Known rows, with every way that one mark hangs from another:
(D (K G) L): [-0.38 -2.25 -0.68  1.58  1.39  1.14  1.74 -0.33 -2.28 -1.22  2.82 -1.81
  0.76  0.46  0.72 -0.96  0.13 -0.01 -2.88 -2.01  1.40 -1.64 -0.95  1.11
  0.87]
(V (D J (L X)) M): [ 0.88  3.56  2.11 -0.67 -0.95  2.30 -2.11  2.26  1.35 -0.31 -3.21  0.97
  1.37 -1.24 -3.07 -1.63 -1.63 -0.42 -1.59 -0.47 -2.63 -1.06 -0.14 -3.60
 -2.59]
(L X): [-0.02  0.18 -0.69  1.10 -2.04  2.80  0.41  1.11 -0.13  2.35  0.77  0.20
  1.29 -1.08 -1.36  1.18  1.10  1.05  2.52  0.32  0.32  0.70  0.51 -1.05
 -0.89]
(K (D J (L X))): [ 1.31  2.14  1.62 -0.84  0.21  3.49 -2.61  1.46  1.19 -2.43 -1.23  1.24
 -0.26  0.69 -1.41 -1.31 -0.82  0.15  0.87  1.14  0.97  1.08 -1.63 -1.01
 -2.45]
(K (D J (L X)) G): [-0.05  1.03  0.75 -0.06  0.51  5.13 -0.85  0.14  1.45 -2.50 -0.81  0.97
  0.96 -0.54 -2.30 -1.89 -1.07 -0.43 -0.32 -0.04 -0.12  0.21 -1.01 -0.74
 -1.77]
(V (D K) M): [-1.69 -0.08  1.31  1.65 -0.29 -2.12  0.53  2.04 -1.32  0.28 -2.16  0.53
  1.68 -1.04  0.28 -1.61 -0.51  1.91 -0.80 -0.12 -1.33 -1.05 -0.08 -3.61
 -3.19]
(K D G): [-2.44 -1.47  0.41 -0.23  0.44  1.45  0.65 -0.40  0.02 -1.03 -0.59  1.67
  1.96  0.30  0.63 -1.18  0.40  1.81  1.67 -1.54 -0.49  1.06 -0.46 -1.34
 -0.85]
(L Z): [-1.18  0.35  0.37 -0.61  0.17  1.81 -0.08 -0.98 -1.84  2.33 -0.44  0.78
 -0.18 -0.91  0.51  3.03  1.45  1.98  2.99  1.37  0.11 -0.45  1.10 -2.26
  0.80]
(D (J Z)): [-2.58 -2.36 -1.12 -0.56  0.25  0.73 -1.56  0.34  1.61 -0.41 -0.15 -0.21
 -0.71 -0.21  0.37  2.88  0.44 -1.83  1.00 -0.29 -0.35 -0.71  2.23 -0.96
  0.48]
(J D E Z): [-0.97 -1.65 -2.53 -0.72 -3.34 -5.04 -1.07 -0.45  1.78  1.63 -0.51 -0.08
 -1.35  0.46  2.53  0.91 -0.80 -1.62  2.99  0.49 -1.84  0.78  0.82  3.34
  0.94]
(D L): [-0.16 -0.06  0.91 -1.00 -0.27  1.07 -0.29 -0.50 -1.69 -0.27  1.41 -0.09
  1.35  2.09  0.94  0.88  1.03  1.21 -0.11 -2.01  0.46 -0.12 -1.09  0.11
  0.82]
(W L): [-0.44 -0.13  0.79 -0.02 -2.52  1.12  0.53 -0.41 -0.11  1.13  0.43 -1.17
  1.55  1.67  1.27  2.25  1.35  0.09  3.43 -1.72  0.69  0.17  2.15  0.41
  1.62]
(V (D J) M): [-2.71  0.67  1.38 -0.38  0.00  0.68 -1.03  1.00  0.21 -0.93 -4.23  0.70
  1.23 -1.40 -1.02 -0.62 -0.36  0.16  0.35 -0.84 -2.45  0.34  0.80 -5.37
 -2.92]
(W (L Z)): [ 0.25  1.34  1.65 -1.17 -1.30  1.79  0.01 -2.17 -0.68  2.14 -0.39 -1.24
  0.31 -0.84  0.61  3.87  1.67  0.04  4.09  0.34  0.47 -0.75  2.70 -0.39
  2.85]
(V (D (L Z))): [ 2.14  3.01  3.02 -3.53  0.26  0.00 -0.16  0.16 -1.56  1.65 -1.02  0.62
  1.03 -0.85  0.40  1.41 -0.54  1.70 -0.83 -1.14 -1.25 -0.78  0.37 -1.44
  0.54]
(W (L X Z)): [ 2.29  2.43  1.25  0.27 -2.53  3.32  0.00 -0.43  0.06  3.75  0.09 -1.13
  0.47 -2.01 -1.47  3.80  1.23  0.24  4.44  1.70  0.38 -1.19  2.56  0.17
  1.74]
(J (D L) E): [ 0.30  0.59 -0.45 -0.70 -2.17 -2.59 -0.81 -0.27 -0.34  0.88 -0.26 -0.65
 -1.73  2.45  1.80 -1.29 -0.34 -0.26  1.57 -0.48 -0.72  1.32 -1.09  3.50
  1.24]
(D (J E) (L X Z)): [ 2.20  2.10 -0.75  0.48 -0.43  3.52 -2.54 -0.21  1.27  1.47 -0.40  0.00
 -2.65 -2.04 -1.60  2.26 -0.49 -2.72  1.94  2.06  0.52 -0.28  1.20  0.77
  0.98]
(V (D (L Z)) M): [ 0.81  3.60  3.07 -2.13  0.71 -0.69 -1.76 -0.37 -1.79  0.82 -2.74  1.34
  1.74 -1.52 -0.36  0.17 -0.30  2.19 -0.15 -0.78 -2.99 -1.45 -0.65 -2.92
 -0.51]
(M (J E Z)): [-0.66 -2.38 -3.24  0.80 -0.06 -3.26  1.14  0.69  3.53  2.13  2.80  2.51
  0.48  1.22  1.46  2.79  0.69 -1.38  1.69 -0.55  0.45  2.05  1.35  1.54
  0.99]
(V (D L) M): [-0.26  1.94  2.79 -1.66 -0.22 -1.62 -1.10  0.99 -1.50 -0.29 -1.87  1.60
  2.94  0.65  0.18 -1.03 -0.73  1.88 -1.15 -3.19 -2.72 -0.92 -1.30 -2.20
 -1.45]
(W (L X)): [ 1.64  1.31  0.43  1.05 -3.35  2.76  0.85  0.84  1.38  2.36  0.73 -0.79
  1.42 -0.16 -1.33  1.89  1.18 -0.07  3.79  0.00  0.80  0.34  2.25  0.33
  0.36]
(D (J E) (K G) L): [-0.96 -3.32 -2.31  2.99  1.01  0.80  0.16 -0.36  0.61 -1.63  1.56 -1.84
 -2.16  0.15  1.09 -0.86 -1.12 -3.83 -2.64 -1.40  1.35 -0.26  0.36  2.13
  1.12]

Rows:
[ 2.32  0.92  0.31  0.72 -1.79  0.09  0.67  0.85 -1.77  0.32  1.03 -2.07
 -0.98  0.14 -1.27 -1.82 -0.01  1.29 -0.44  2.59  1.20 -0.73 -1.32  2.37
 -1.70] => (J (D K (L X)))
[-0.69 -0.90  0.06  0.86  2.88  3.52  0.38 -1.81 -2.03 -2.13  0.45 -2.66
 -2.17 -2.19 -0.85  0.82  0.62 -1.53 -2.65  0.65  1.66 -2.47  0.94 -0.58
  1.48] => (D J (K G) (L Z))
[-1.54  1.20  1.34 -0.42  0.94 -1.75  1.67  0.62  0.34  1.81 -1.60  2.91
  3.72  0.02 -1.09 -0.39  1.29  2.95 -0.01 -0.80 -2.20  2.14  0.15 -5.09
 -1.80] => (V D (M J))
[-1.48 -0.82 -1.02  0.30  0.84  1.33 -1.91 -0.22  2.14 -2.96 -0.26  0.99
 -0.95  1.07  1.16 -1.99 -2.03 -2.37  0.22 -2.11 -0.49  1.62 -1.34  1.10
  0.17] => (K (D (J E) L) G)
[-0.42 -2.04 -2.97 -0.64 -1.80 -4.98  0.77  0.29  2.56  2.41  1.39  1.39
 -1.12  0.81  1.37  1.02  0.70 -0.78  2.00  1.22 -0.64  2.44  0.93  2.72
  1.52] => (M (J D E Z))
[ 0.99  2.40  2.84 -0.62  1.60 -2.01 -0.64  0.18 -3.09  0.09 -2.27 -0.12
  1.03 -1.68 -0.45 -0.18 -0.78  1.67 -2.51  0.39 -1.46 -2.74 -1.01 -2.72
 -1.25] => (V (D K (L Z)) M)
[ 1.74  3.52  2.58 -0.27 -1.25 -0.54 -0.65  2.40 -0.30  1.02 -2.12  2.08
  3.16 -1.09 -2.19 -1.48 -1.18  1.19 -0.28 -1.64 -3.16 -1.10 -1.21 -1.91
 -2.36] => (V (D (L X)) M)
[ 1.55 -0.85 -1.26  1.19  0.08 -4.02  1.69 -0.12 -0.45  0.40  2.16 -0.75
 -1.52  2.19  1.11 -1.51  0.51 -0.06 -1.37  1.65  2.16  2.21 -1.30  3.12
  0.68] => (M (J (D K L) E))
[-1.49 -4.27 -3.60  2.30  0.39 -1.81 -1.18  1.06  2.05 -0.51  0.52 -1.26
 -2.83 -0.72  2.11  2.13 -1.63 -4.36  0.17  0.57  1.59 -0.56  2.01  1.46
 -0.48] => (D (J E Z) K)
[-2.09 -3.07 -1.10  1.06 -0.83 -0.69  2.78 -1.09 -1.93 -0.28  0.32 -2.12
 -0.38 -0.68 -0.01 -2.14  0.74  1.03 -0.38  0.83 -0.03 -0.39  0.18  1.23
 -0.25] => (J (D (K G)))
[-0.23 -3.03 -3.51  0.88 -0.11 -5.88  1.89  0.38  2.17  1.64  1.70  0.01
 -2.12  0.89  1.64  0.08  0.35 -1.29  0.08  2.09  1.34  1.91  0.31  3.12
  0.22] => (M (J (D K) E Z))
[ 1.92  1.79 -0.06 -1.95  0.41 -2.41  0.61 -1.82 -0.20  2.25  0.30  0.74
 -2.24  1.03 -0.17  0.19  0.97  1.19  1.42  2.12  0.30  2.14  0.16  1.94
  2.67] => (M (J (D (L Z)) E))
[ 0.67  2.26  2.22 -2.79 -0.63  0.04 -0.84 -1.83 -2.82  0.66 -1.32 -1.43
 -1.54  0.05 -0.12  0.64  0.93  2.06  1.80  1.55 -0.80 -0.85 -0.12  0.61
  1.99] => (J (D (L Z)))
[-1.07 -1.41 -0.48  0.71  0.50 -2.00  3.34 -0.25 -0.96  0.88  1.44 -0.94
 -0.53  1.28 -0.48 -0.90  2.43  2.32 -0.81  2.55  2.35  1.68 -0.03 -0.66
 -0.27] => (M (J (D K)))
[-0.73 -0.45 -0.92  3.01  0.49 -4.58  2.49  1.99  1.28  2.21 -0.81  2.35
  0.73 -0.44  0.24 -1.59 -0.52  0.73 -1.61  0.27 -0.72  2.14 -0.33 -2.50
 -2.45] => (V (D K) (M (J E)))
[ 0.36  0.82  1.59 -1.96  0.21 -1.12  1.53 -1.21 -0.85  0.39  1.69  0.22
  0.43  2.57 -0.86 -0.56  2.05  2.22 -0.33  0.66  0.59  2.28 -0.79  0.15
  0.90] => (M (J (D L)))
[-1.02 -1.44 -1.18 -1.88 -0.27 -3.22  1.77 -0.16  1.04  1.56  1.02  0.85
  0.92  1.04  0.12  0.83  2.10  1.13  1.40  1.63  0.00  1.81  1.20  0.27
  0.47] => (M (J D Z))
[-0.84  0.01  0.97 -1.21  0.95  1.34 -0.21 -0.66 -0.67 -2.35  0.33  1.79
  2.20  1.41  0.78 -1.77 -0.73  1.58 -0.28 -2.44 -0.31  0.54 -1.66  0.58
  0.13] => (K (D L) G)
[ 1.06  2.40  1.41 -2.98  1.19 -0.67  1.31 -1.98 -1.61  0.82  0.57  0.14
 -0.36  1.09 -1.18  0.91  2.37  2.82  0.74  2.11  0.28  1.05 -0.18 -0.35
  2.26] => (M (J (D (L Z))))
[-2.10 -1.30 -1.36  0.57  1.26 -2.71  0.96  0.00  1.89  0.71  0.50  2.51
  2.98  0.66 -0.64  1.92  1.81  1.36  0.83  0.06 -1.39  0.04  0.23 -2.38
 -0.41] => (V (M (J Z)))
[ 1.22  1.73  0.37 -1.39 -1.19 -1.96 -1.44 -1.92 -1.57  1.78 -0.79 -0.65
 -2.77  0.16  1.36  0.75 -0.17 -0.03  2.38  1.29 -1.22  0.10 -0.05  2.83
  2.22] => (J (D (L Z)) E)
[ 0.88 -0.10  1.09  0.18  1.62  0.90 -0.21 -0.76 -3.45 -0.60  1.17 -1.22
 -1.28 -0.47  0.17  1.77  0.76  0.90 -1.12  0.96  1.78 -2.58 -0.35 -0.04
  0.66] => (D K (L Z))
[ 0.38 -0.08  0.25 -2.93 -1.40 -2.98 -1.06 -0.41 -0.38 -0.32  0.52 -0.79
  0.16  1.99  0.95  0.63 -0.26  0.23  0.33 -0.30 -1.27 -1.40 -0.42  3.22
  1.36] => (J (D L) Z)
[ 0.51  1.10  1.93  0.25  0.80 -2.36  0.12  1.54 -2.17 -1.18 -1.41  0.17
  2.16 -0.11  0.58 -2.08 -0.96  1.22 -3.26 -1.31 -1.41 -1.66 -1.73 -2.10
 -2.51] => (V (D K L) M)
[-3.06 -1.80 -1.90  1.49  0.14  1.71 -1.03 -0.65  2.97 -1.42 -1.35  1.28
 -1.04 -0.67  1.12 -1.04 -1.18 -2.01  1.85 -0.96 -0.67  2.73  0.58 -0.70
 -0.58] => (K (D (J E)) G)
[-3.14 -4.36 -3.31  4.57  0.68  1.13  1.03 -0.79  1.20 -0.85  0.58 -1.64
 -2.47 -1.44  0.53 -0.10 -0.60 -3.41 -1.11 -0.50  1.18  0.76  1.22  0.28
  0.25] => (D (J E) (K G))
[-0.20 -1.21  0.40  0.02  1.59  1.26  1.20  1.09  0.09 -2.01  0.45 -1.51
  0.57 -1.30 -0.02 -2.06 -1.48 -1.29 -5.32 -2.55 -0.01 -0.75  0.57 -1.07
 -0.18] => (V (D J (K G) L))
[ 0.14  2.05  2.59 -3.18  1.71  3.10 -3.12 -0.81 -0.34 -2.95 -2.17  0.88
 -2.00  0.32 -0.31  0.58 -0.41  0.72  1.24  1.66  0.20  0.40 -0.96 -2.13
 -0.73] => (K (D J (L Z)))
[-0.05 -0.89 -0.86  2.45  0.98  5.15  1.07  0.70 -0.12 -1.93  1.67 -2.21
 -0.21 -1.86 -2.12 -0.78 -0.14 -1.99 -2.84 -0.09  2.03 -1.71 -0.23 -0.01
 -0.61] => (D J (K G) (L X))
[ 0.12 -1.07 -1.09 -1.35  0.32 -1.75 -4.05  0.70  3.31 -2.98 -0.54  2.09
 -1.75  1.48  2.07  0.55 -2.48 -3.04  1.01 -0.49 -0.01  0.93 -0.60  2.22
 -0.79] => (K (D (J E Z) L))
[ 1.75 -0.65 -1.80  3.08 -0.69  2.09 -1.26  1.45  1.23 -0.59  0.89 -1.52
 -2.83 -0.62 -0.65  0.18 -1.73 -3.18 -1.14  1.13  2.54 -0.37  0.17  1.73
 -1.02] => (D (J E) K (L X))
[-2.10 -3.39 -2.76  1.13 -0.57 -2.70  2.07 -0.96 -0.44 -0.25  0.84 -2.10
 -0.24 -1.48  0.78 -0.56 -0.14 -0.38 -0.86  0.23 -0.88 -1.67  1.53  2.52
  0.49] => (J (D (K G)) Z)
[-1.56 -0.36  1.05 -1.24  2.01  3.33 -1.24 -0.77  0.88 -3.92 -0.53  0.66
  0.47  1.04 -0.44 -1.38 -0.54 -0.25 -0.56 -1.72  0.21  0.97 -1.12 -1.07
 -0.30] => (K (D J L) G)
[ 0.87 -0.84  0.85 -0.12  0.82 -0.73  2.29  0.96 -1.44 -0.58  1.05 -0.93
  1.95 -0.84  0.45 -2.07 -1.12  0.39 -4.85 -3.29 -0.42 -1.47 -0.43  0.03
 -0.37] => (V (D (K G) L))
[ 0.23 -0.75 -0.22  0.96  2.23  1.77  1.73 -1.72 -3.12 -0.56  1.73 -1.58
 -0.01 -1.40  0.33  0.37  0.26  0.52 -1.72 -0.19  1.17 -2.59  0.19  0.99
  1.50] => (D (K G) (L Z))
[ 1.30  1.34  0.80  0.03 -0.07  2.70  0.17  0.34  0.26 -0.75  0.37  2.30
  2.30 -0.17 -1.46 -2.32 -0.61  1.51  0.59 -1.33 -0.48 -0.12 -1.91  0.94
 -1.04] => (K (D (L X)) G)
[ 2.85  1.24  0.45  0.68  0.37 -0.64  2.63  0.93 -0.66  0.43  2.25 -0.89
 -0.20  0.88 -2.53 -1.78  1.52  1.89 -1.71  2.83  2.36  0.91 -1.64  1.29
 -1.05] => (M (J (D K (L X))))
[ 1.76  0.77 -0.27  0.31 -0.59 -2.81 -1.03 -1.29 -1.93  0.90 -0.33 -2.04
 -4.05  0.10  1.48 -0.27 -0.59 -0.19  0.60  2.29  0.75 -0.52 -0.94  3.04
  1.05] => (J (D K (L Z)) E)
[-0.65 -0.63 -0.57  0.26 -0.15  1.26 -2.24 -0.28  1.11 -0.47 -0.12 -0.49
 -2.30  1.69  1.25  0.84 -1.00 -2.67  0.32 -0.87  0.88  1.06  0.36  0.91
  1.40] => (D (J E) L)
[-1.18 -2.36 -0.83  2.01  2.19  2.89  0.60 -0.75 -1.28 -2.97  1.36 -2.73
 -0.69 -0.21 -0.31 -0.90  0.00 -1.66 -3.41 -1.60  1.88 -1.31  0.17  0.31
  0.56] => (D J (K G) L)
[ 1.98 -0.32 -2.27  0.57 -1.23  0.33 -2.95  1.95  3.60  0.79  0.72  0.47
 -1.66 -0.45 -0.45  1.85 -1.22 -4.30  0.65  0.45  0.03 -0.76  0.88  2.85
  0.12] => (D (J E Z) (L X))
[ 1.96  3.45  2.31 -0.52  0.17 -0.51  1.08  1.93  1.12  1.50 -0.69  3.04
  4.07 -0.38 -3.59 -1.59  0.79  2.58 -2.13 -0.58 -1.48  0.63 -1.36 -3.25
 -1.89] => (V (D (L X)) (M J))
